Every row comes from one small tree of marks. The marks that hang from a mark follow it in brackets, in the order of their numbers. Every link used is in the known rows. Which tree was each row made from?
Known rows
J450{J518{J562{J623 J846} J930}}: -.02 .12 .12 .09 -.11 -.09 -.04 .01 .03 .00 -.42 -.11 -.01 .00 .01 -.14 .06 .08 -.01 -.08 .26 -.06 .00 .05 .04 .01
J847{J599{J531 J680} J846{J562}}: .01 .07 .00 -.11 .06 .01 .06 -.12 -.02 .10 .40 .02 .03 .03 .03 .04 -.06 .06 .00 .04 -.31 .02 -.01 -.10 .00 -.05
J450{J518{J562{J623{J945}} J930}}: -.04 .07 .09 .11 .08 -.13 -.04 .09 -.01 -.01 -.43 -.12 -.02 -.03 .01 -.08 .08 .09 -.03 -.05 .54 .02 .00 .01 -.01 .01
J531{J599{J680 J847}}: -.05 .07 -.40 -.03 -.01 .09 -.01 .12 -.03 .00 .36 .11 .01 .02 .01 .15 -.14 -.03 .01 -.03 .05 -.06 .03 .03 -.01 -.01
J450{J518{J562}}: -.11 -.01 .13 .05 .00 -.09 .03 .09 .00 -.02 -.17 .02 .00 .01 -.04 -.01 .04 .01 -.02 -.07 .23 .07 .01 .02 -.02 .02
J599{J531 J680 J847}: -.05 .07 -.26 .06 -.05 .12 .04 .10 .01 .06 .51 .02 .00 .02 .01 .04 -.10 -.01 .01 -.05 -.10 -.02 .00 .01 -.02 -.02
J846{J562 J847{J599}}: -.04 -.07 .02 -.15 .04 .09 -.01 -.05 -.02 .06 .01 .04 -.01 .04 -.04 .07 .09 .01 .01 .04 -.25 -.08 -.01 -.05 -.01 .00
J623{J562{J846} J945}: .01 .06 .10 -.12 -.08 -.16 -.01 .08 -.03 .07 .26 -.03 .02 -.04 .02 -.11 .02 -.04 .06 .08 .19 .04 -.02 .04 -.04 .01
J847{J599}: -.08 -.10 .04 -.12 .01 .00 .00 .05 .01 .00 .44 .13 .02 .03 -.04 -.03 .03 -.02 -.01 .04 .06 -.07 .01 -.06 .00 .01
J847{J599{J531} J846}: -.02 .01 .24 -.11 .04 .04 .05 -.09 -.01 .10 .70 .05 .01 .01 .00 -.02 -.03 .03 -.05 .05 -.06 -.01 .00 -.12 .00 .00
J599{J531 J847}: -.06 .03 -.07 .02 -.06 .14 .02 .10 .00 .06 .38 -.01 -.02 .02 -.01 .04 -.09 -.02 -.02 -.03 .01 .01 -.01 .02 -.01 .02
J531{J599{J847{J846}}}: -.03 .13 -.15 -.10 .04 .10 -.02 -.03 -.05 .07 .41 .13 .00 .01 .02 .14 -.11 -.01 -.06 .02 .11 -.01 .03 -.03 .00 .03
J562{J518{J450}}: .00 -.16 .10 .04 .05 -.03 .02 .03 .02 -.11 -.10 .06 .00 -.02 -.03 .04 -.04 -.09 .00 -.01 -.07 .12 .02 .03 .00 .01
J846{J562{J518{J450}}}: .03 -.16 .05 .00 .07 -.06 .02 .01 .00 -.12 -.50 .00 .00 -.01 -.03 .09 -.05 -.06 .01 .00 -.24 .19 -.01 .05 .00 -.02
J599{J847}: -.07 .00 -.19 -.03 -.03 .09 -.02 .09 .00 .01 .25 .11 .00 .02 -.02 .02 -.02 -.05 -.02 -.01 .07 -.02 .01 .01 -.01 .01
J518{J450 J562{J846{J847}} J930}: .07 .01 .06 .22 .01 .11 -.02 -.04 .02 -.10 -.45 -.03 -.04 -.02 -.02 .02 .15 -.13 .01 -.05 .05 -.01 .08 .01 .05 .04
J531{J599{J680 J847{J846}}}: -.02 .15 -.33 -.06 .05 .09 -.01 -.03 -.04 .05 .47 .14 .03 .02 .04 .14 -.13 .00 -.03 -.01 .04 -.03 .04 -.03 -.02 -.01
J846{J562{J518 J623} J847{J599}}: .00 -.12 .03 -.13 .01 .04 -.01 -.10 -.01 .10 -.16 -.03 .00 .02 -.02 .05 .05 .14 .01 .04 -.27 -.13 -.05 .00 -.03 -.01
J562{J846}: -.04 .02 .05 -.06 -.12 -.03 -.01 .02 .01 .02 .10 .07 .01 .02 -.01 -.11 .02 -.05 .02 .01 .02 -.02 -.01 .04 .02 .00
J562{J518 J846}: -.02 -.04 .24 -.04 -.12 -.07 -.01 -.01 .02 .01 .01 .04 .02 .00 .00 -.09 .00 .01 .03 .01 .00 .02 .01 .08 .00 .00
J518{J450 J930}: .02 -.07 -.04 .07 .05 .01 -.03 .07 .04 -.19 -.17 .04 -.03 -.01 -.02 .03 .05 -.15 -.02 -.03 .01 .08 .04 -.03 .06 .02
J518{J450 J562{J623} J930}: .05 -.01 -.25 .20 .06 -.02 .00 .06 .05 -.20 -.47 -.02 -.02 -.01 -.01 .02 .03 -.06 -.03 -.05 .18 .02 .00 -.04 .04 .01
J562{J518{J930} J623 J846}: .02 .03 .13 .01 -.15 -.06 -.07 -.04 .05 -.04 -.26 -.06 .00 -.02 .03 -.12 .04 .07 .01 .00 .06 -.06 -.01 .05 .04 .00
J518{J450 J562{J623 J846{J847}}}: .07 .01 -.17 .15 -.02 .07 .04 -.08 .01 .00 -.32 -.03 -.01 .00 -.02 -.05 .03 -.04 .02 -.03 -.06 -.13 -.01 .03 .01 .03
J562{J623 J846{J847{J599}}}: .00 .00 .00 -.12 -.11 .10 -.02 -.12 .00 .14 .37 .03 .01 .04 -.01 -.12 .09 .06 .02 .03 -.13 -.28 -.03 -.01 .00 .02

Which tree is each row?
.10 -.06 .23 .02 -.11 -.11 -.04 .03 .03 -.12 -.05 -.07 -.01 -.06 .01 -.01 .02 -.10 .03 .01 -.03 .12 .05 .04 .02 .02 => J623{J562{J518{J450 J930} J846}}
.01 .17 -.39 -.10 .07 .07 -.01 -.05 -.06 .05 .08 .09 .03 .03 .05 .18 -.14 .04 -.02 .01 -.14 .03 .01 -.02 -.01 -.03 => J531{J599{J680 J847{J846{J562}}}}
-.06 -.03 -.03 -.04 -.02 .04 .06 .04 .01 .05 .68 .04 .01 .03 -.01 -.01 -.06 .01 .02 -.01 -.08 -.06 .00 -.06 -.01 -.03 => J847{J599{J531 J680}}
-.03 -.05 .04 -.04 .04 -.13 .00 .03 -.01 .05 -.10 -.04 .01 -.03 .01 -.07 -.02 .09 .02 .05 .21 .00 -.05 .04 -.05 -.02 => J562{J518 J623{J945}}
.05 -.13 .14 -.02 .08 -.17 .02 .10 -.03 -.04 .08 -.03 .01 -.08 -.01 .05 -.05 -.09 .03 .06 .11 .19 .01 .03 -.07 .01 => J623{J562{J518{J450}} J945}
.04 -.11 .21 .03 -.05 -.03 .01 -.02 .02 -.06 -.12 .02 .01 -.02 -.02 -.06 -.05 -.08 .02 -.01 -.14 .08 .02 .08 .02 .00 => J562{J518{J450} J846}
.01 .16 -.21 .00 .04 .10 .04 -.06 -.02 .11 .20 .00 .02 .02 .05 .08 -.10 .05 -.02 -.02 -.29 .06 -.01 -.03 -.02 -.04 => J599{J531 J680 J847{J846{J562}}}
.00 .03 .11 -.03 -.10 .15 .04 -.08 -.01 .15 .65 -.02 .00 .03 .01 -.06 .02 .02 .06 -.01 -.23 -.19 .02 -.01 .00 -.01 => J562{J846{J847{J599{J531 J680}}}}
.00 -.05 -.06 -.05 -.03 .02 -.02 -.08 -.01 .08 -.47 -.05 -.01 .01 .00 .06 .03 .11 .02 .03 -.25 -.04 -.07 .05 -.04 -.01 => J846{J562{J518 J623} J847}
.07 -.11 .13 .07 .09 .07 -.05 -.06 .00 -.11 -.72 -.07 -.05 -.02 -.02 .15 .10 -.07 .00 -.03 -.27 .12 .03 .03 .02 .01 => J846{J562{J518{J450 J930}} J847}
.08 -.10 .20 .03 .08 -.16 -.03 .10 -.01 -.12 -.11 -.09 -.02 -.09 .00 .06 .03 -.09 .02 .04 .20 .20 .04 .01 -.02 .01 => J623{J562{J518{J450 J930}} J945}
-.01 .00 .06 -.19 .09 -.03 .00 -.12 -.02 .04 .16 .11 .03 .03 .00 .01 .02 .03 -.04 .07 -.17 .02 .00 -.11 -.01 -.02 => J847{J599 J846{J562}}
.03 -.04 -.30 .15 .06 -.03 .06 .06 .02 -.13 -.29 .01 .01 .00 -.02 .00 -.05 -.06 -.02 -.03 .09 .00 -.03 -.02 .00 .01 => J518{J450 J562{J623}}
-.05 -.07 .19 -.06 -.01 .16 .03 -.03 -.01 .13 .56 .00 -.02 .03 -.04 .04 .05 .00 .00 .01 -.11 -.11 .00 -.05 -.01 .03 => J846{J847{J599{J531}}}
.09 -.04 .09 .09 -.08 -.03 -.05 -.05 .05 -.12 -.35 -.07 -.01 -.02 .02 -.08 -.01 -.01 .00 -.02 -.06 -.01 .00 .05 .06 .00 => J562{J518{J450 J930} J623 J846}
.06 -.11 -.09 .03 .05 .04 .01 -.08 -.01 -.01 -.58 -.06 -.01 -.01 -.02 .08 -.01 .02 .01 .00 -.37 .00 -.06 .06 -.02 .00 => J846{J562{J518{J450} J623} J847}
-.04 .08 .29 .10 -.09 -.07 -.05 .05 .02 -.05 -.34 -.06 -.02 -.01 .00 -.10 .10 .00 -.01 -.09 .27 .03 .06 .05 .05 .02 => J450{J518{J562{J846} J930}}
-.01 .05 .05 -.07 .05 .03 .06 -.10 .00 .09 .79 .08 .03 .02 .03 -.01 -.04 .03 -.02 .02 -.11 -.04 .01 -.12 -.01 -.03 => J847{J599{J531 J680} J846}
.03 -.04 -.08 .20 .09 -.01 .01 .09 .03 -.23 -.42 .02 -.03 -.01 -.02 .07 .06 -.14 -.03 -.05 .20 .12 .07 -.04 .04 .02 => J518{J450 J562 J930}
.00 .07 -.06 -.05 -.04 -.09 -.02 .01 -.02 .08 .01 -.04 .02 -.01 .02 -.20 .00 .04 .04 .04 .21 -.09 -.05 .05 -.01 -.01 => J562{J623{J945} J846}
-.02 .16 -.17 .04 .02 .12 .05 -.05 -.01 .11 .61 .05 .02 .02 .05 .03 -.08 .01 -.04 -.01 -.11 -.01 .01 -.05 -.02 -.02 => J599{J531 J680 J847{J846}}
-.08 .03 .18 .10 .00 -.06 -.03 .11 .02 -.10 -.33 -.03 -.03 .00 -.02 .00 .11 .00 -.04 -.09 .36 .08 .05 .00 .02 .02 => J450{J518{J562 J930}}
.00 -.03 -.05 -.10 -.02 .12 .03 -.07 -.01 .15 .10 -.10 -.01 .04 -.01 .05 .00 .11 .01 .02 -.32 -.14 -.09 -.03 -.01 .00 => J846{J562{J623} J847{J599{J531}}}
.01 .02 .18 -.15 .07 .02 .04 -.11 -.03 .11 .28 .00 .01 .03 .01 .03 -.04 .06 -.04 .06 -.23 .06 -.02 -.09 .00 -.02 => J847{J599{J531} J846{J562}}
.01 .09 -.10 .06 .00 -.12 .02 .03 -.01 .05 -.24 -.05 .02 -.02 .02 -.16 .01 .05 .04 .03 .36 -.06 -.03 .05 -.02 -.01 => J518{J562{J623{J945} J846}}
.08 -.09 -.08 .06 .04 -.06 -.04 -.02 .03 -.16 -.72 -.09 -.02 -.02 .01 .06 -.02 .01 -.01 -.02 -.20 .10 -.02 .03 .03 -.02 => J846{J562{J518{J450 J930} J623}}
.04 .04 .19 .01 -.05 -.12 -.08 -.02 .01 .01 -.28 -.09 -.01 -.04 .04 -.15 .06 .09 .03 .04 .24 -.02 .00 .07 .01 -.01 => J562{J518{J930} J623{J945} J846}
-.02 .04 -.21 .06 .09 -.11 .03 .09 -.02 -.01 -.20 -.02 .01 -.02 .00 -.06 .01 .05 .01 .02 .41 -.01 -.04 -.01 -.04 -.01 => J518{J562{J623{J945}}}
